Each row comes from the steps of one path. Every step used is in the known rows, and no mark comes twice. Write the path behind each row, first mark first.
(in the rows, 128 means zero)
Known rows
vutin, mumifa, sivosi: [ 97  87 121 114 101  94  88 134 120 100 154  97 147 106 120  97 162  70
  84 135 142 105 113 158]
mumifa, ferer: [185 107 122 118 121  80 130 138  60 152 121 113 149 123  93 119 142 102
 173 120 138 127 136 168]
latig, vutin, mumifa, ferer, zesov: [155 140  79 100 105 101 165 163 111 164  71 163 109 148 193 130 123 157
 192 215 139 146 111 102]
latig, mumifa, zesov, vutin: [ 86 120 176 162 152 135 146  67 151 117 122 165 144 141 124 147 126 152
 177 108 129 102 151 133]
mumifa, ferer, latig: [191 118 107 135 139 115 138 147 119 142 107 114 109 118 127 118 120 109
 170 106 132 141 126 151]
vutin, mumifa, zesov, ferer: [148 128 125  98 138  94 124 108 158 164 144 129 145 169 157 122 129 116
 131 117 151 100 116  95]
latig, ferer: [180 111 171 146 131 118 131 140  85 119 112  87 124 112 111 119 157 116
 129 141 150  86 146 133]
ferer, latig: [165 118 111 152 146 128 117 150 137 124 142  93  89 111 106 108 115  97
 101 100 107 147 138 149]
ferer, mumifa: [120  88 108 138 115  93 131 192 117 129 123 114 129  97  50 104 104 105
  88 142 119 137 178 143]
ferer, vutin: [129 148  89 156 116 109 155 130  63 161 126  99 129 118 103 112 152 118
  94 110 140 161 160 160]
mumifa, ferer, zesov, latig: [187 160 116 102 133 125 128 157  79 142 107 118 113 133 111 119 107 154
 193 141  67 148  79 136]
mumifa, zesov, zotake, sivosi: [129  90 155  92 132 212 112 114 129 132 234 168 173 133 102 206 126 158
  82  74 146 149 134 157]
vutin, mumifa, ferer, latig: [168 120  92 122 128 109 129 159 146 169  94 135 105 130 169 106 100 103
 163 137 144 116 118 112]
vutin, mumifa: [134 106 113 122 114  88 100 153 103 157 142 113 128 126 115  92 121  84
  98 149 129 105 139 122]
zesov, vutin, mumifa, sivosi: [ 92 134 156 154  96 124 112 117 109  94 120 120 139 108 124  98 175  93
 110 138 156 130 117 156]
mumifa, zesov: [135  98 118 111 135  96 109  96 108 125 155 112 161 112 108 148 119 122
 130  80 118 127 137 154]
latig, zesov, ferer, vutin, mumifa, sivosi: [115 168 120 104 105 157 147  94 163 132 107  97 137 153 193 101 195 141
  94 124 143 111  76 118]
zesov, vutin: [154 150 160 177 121 123 133 125  65 129 120 116 123 117  75 107 152 112
 129 119 130 158 153 160]
ferer, mumifa, zesov, latig, vutin: [ 79 139 135 144 169 152 120 132 201  51 115 154  92 134 133 151  61 162
 142 132  62 175 133 102]
zesov, zotake, sivosi: [153  97 164 118 124 212 113 160  96 140 235 149 144 134  64 166 151 129
  60 108 146 153 144 169]
zesov, latig, mumifa: [114 117 181 156 180 146  94 127 155  96 168 119  90 161  88  98 110 104
 143 130  56  90 119 128]
zotake, sivosi: [145 112 138 131 116 150  97 159  86 133 227 115 177  87  52 132 158 119
  79 115 155 143 145 176]
ferer, mumifa, zesov: [ 92  83  98 113 123  95 131 144 148 121 121 133 158  95  87 144  80 135
 113 107 120 133 168 131]
ferer, zesov: [163 118  92 110 110 102 135 161  74 155 133 100 128 108  87 115 131 134
 115 145 102 144 131 151]
latig, mumifa, ferer: [143  79 147 130 143  95 144 129 112 151 126 143 141 150 104 118 139 111
 197 143 138  75 143 150]
vutin, mumifa, zesov, sivosi: [ 76 130 116  71  99 122  82  80 167 125 173 145 183 114 127 185 142 103
  91 121 156  88 124  76]
latig, ferer, zesov, vutin, mumifa, sivosi: [117 158 165 135  87 153 161 134 112 104  54 124 127  99 177 117 181 164
 142 190 176  96  96 110]

Which path is each row?
[ 74 138 104  98 110 218 149 112 139 183 193 196 168 144 175 197 120 183
  62 102 183 149 136 113]
ferer, vutin, mumifa, zesov, zotake, sivosi
[167 178 112 156 131 115 177 129  87 178 132  97 117 161 108 102 182 118
 104 111 157 159 146 143]
zesov, ferer, vutin
[ 89 122 129 122 152 130 102 140 171  86 129 133 126 114  89 136  52 145
 123  99  64 141 131 112]
ferer, mumifa, zesov, latig
[ 46 175  80  91  89 133 126  66 150 150 145 153 179 115 157 191 155 132
  78 116 179 117 137  73]
ferer, vutin, mumifa, zesov, sivosi
[166 122  72  80  91  81 147 170  81 201  83 139 144 126 150 113 115 141
 174 182 139 112 109 113]
vutin, mumifa, ferer, zesov
[191 119  86  93 103  89 156 159  54 175  98 119 147 116 106 127 135 146
 181 149 125 139 117 155]
mumifa, ferer, zesov
[124 177 113 125 142 150 114 163 154 111 112 140  58 158 176 108  92 153
 136 203  57 160  85  81]
ferer, zesov, latig, vutin, mumifa
[105 132  95 137 156 141 125 108 224 104 113 157  82 140 227 149  84 140
 137 133 122 149 122  87]
ferer, latig, vutin, mumifa, zesov
[182 137 113 155 155 135 155 140 150 108  93 139  75 139 168 136 128 125
 188 139 131 176 128 143]
mumifa, ferer, latig, vutin
[ 91 133 160 178 173 170 155  75 210 108 107 165 103 137 158 149 102 160
 175  94 121 116 142 118]
ferer, latig, mumifa, zesov, vutin
[ 80  71 117 128 104 102 120 172 133  72 136  99 149  78  55 109 144  90
  76 127 132 135 153 179]
ferer, mumifa, sivosi
[163 158 174 144 118 164 122  98  98 116  93 109 128 115 114 114 143 157
 140 114  88 137 118 138]
latig, zesov, vutin
[104 138 133 107 151 126  71 105 157 113 148 129 125 142 157 124  70 124
 134 107  74 109  91  93]
vutin, mumifa, zesov, latig
[128 152 145 161 109 115 122 139  93 151 105 135 119 127 119  92 132 108
 122 153 145 132 145 119]
zesov, vutin, mumifa
[ 98  57 169 107 166 170 139  84 172 128 166 176 118 188 134 182 108 140
 132  97 106  84 146 128]
latig, mumifa, zesov, zotake
[ 97 149 121 127  78 130 139 138 103 118  97 127 136 102 138 107 165 138
 117 167 143 142  98 143]
ferer, zesov, vutin, mumifa, sivosi
[104 160 107 135 106 115 158 121 128 144 132 102 130 153 157  94 205  97
  81 130 186 131 110 140]
zesov, ferer, vutin, mumifa, sivosi
[195 164 138 175 177 156 157 142 192 106 132 115  43 176 152 112 157 114
 129 135 125 180 127 123]
zesov, ferer, latig, vutin
[123 147 176 116 156 147  93 101 166  99 105 124 116 139 196 136  87 152
 156 131 106  65  90  63]
vutin, mumifa, zesov, latig, ferer
[129 137 148 120 165 132  80  93 132  90 162 110 127 131 113 137  90 129
 143  72  60 135  99 134]
mumifa, zesov, latig
[129 142 151 150 129 123 133  80  97 118 117 136 154 115 114 148 129 145
 154  85 131 153 141 149]
mumifa, zesov, vutin
[138  97 150 147 121 117 153 188 125 116  80 109 121  94  89 114 121 131
 110 165 153  91 178 110]
latig, ferer, mumifa
[108 100 103  98 121  88  99 108 134 149 140 133 158 125 151 133 100 115
 122 115 131 100 129 112]
vutin, mumifa, zesov
[ 87 128 132 152 119 122 155 129 137 114  84 155 151  95  91 144  91 161
 137 110 136 158 172 127]
ferer, mumifa, zesov, vutin
[ 82 178 158 152 125 169 127 114 138  79  92  97 103 125 194 106 162 132
 106 144 143  95  85 107]
zesov, latig, ferer, vutin, mumifa, sivosi
[138 146 130 120 154 114 142  99 187 128 130 152 112 188 201 138 138 133
 149 150 148 132 117  85]
latig, vutin, mumifa, zesov, ferer
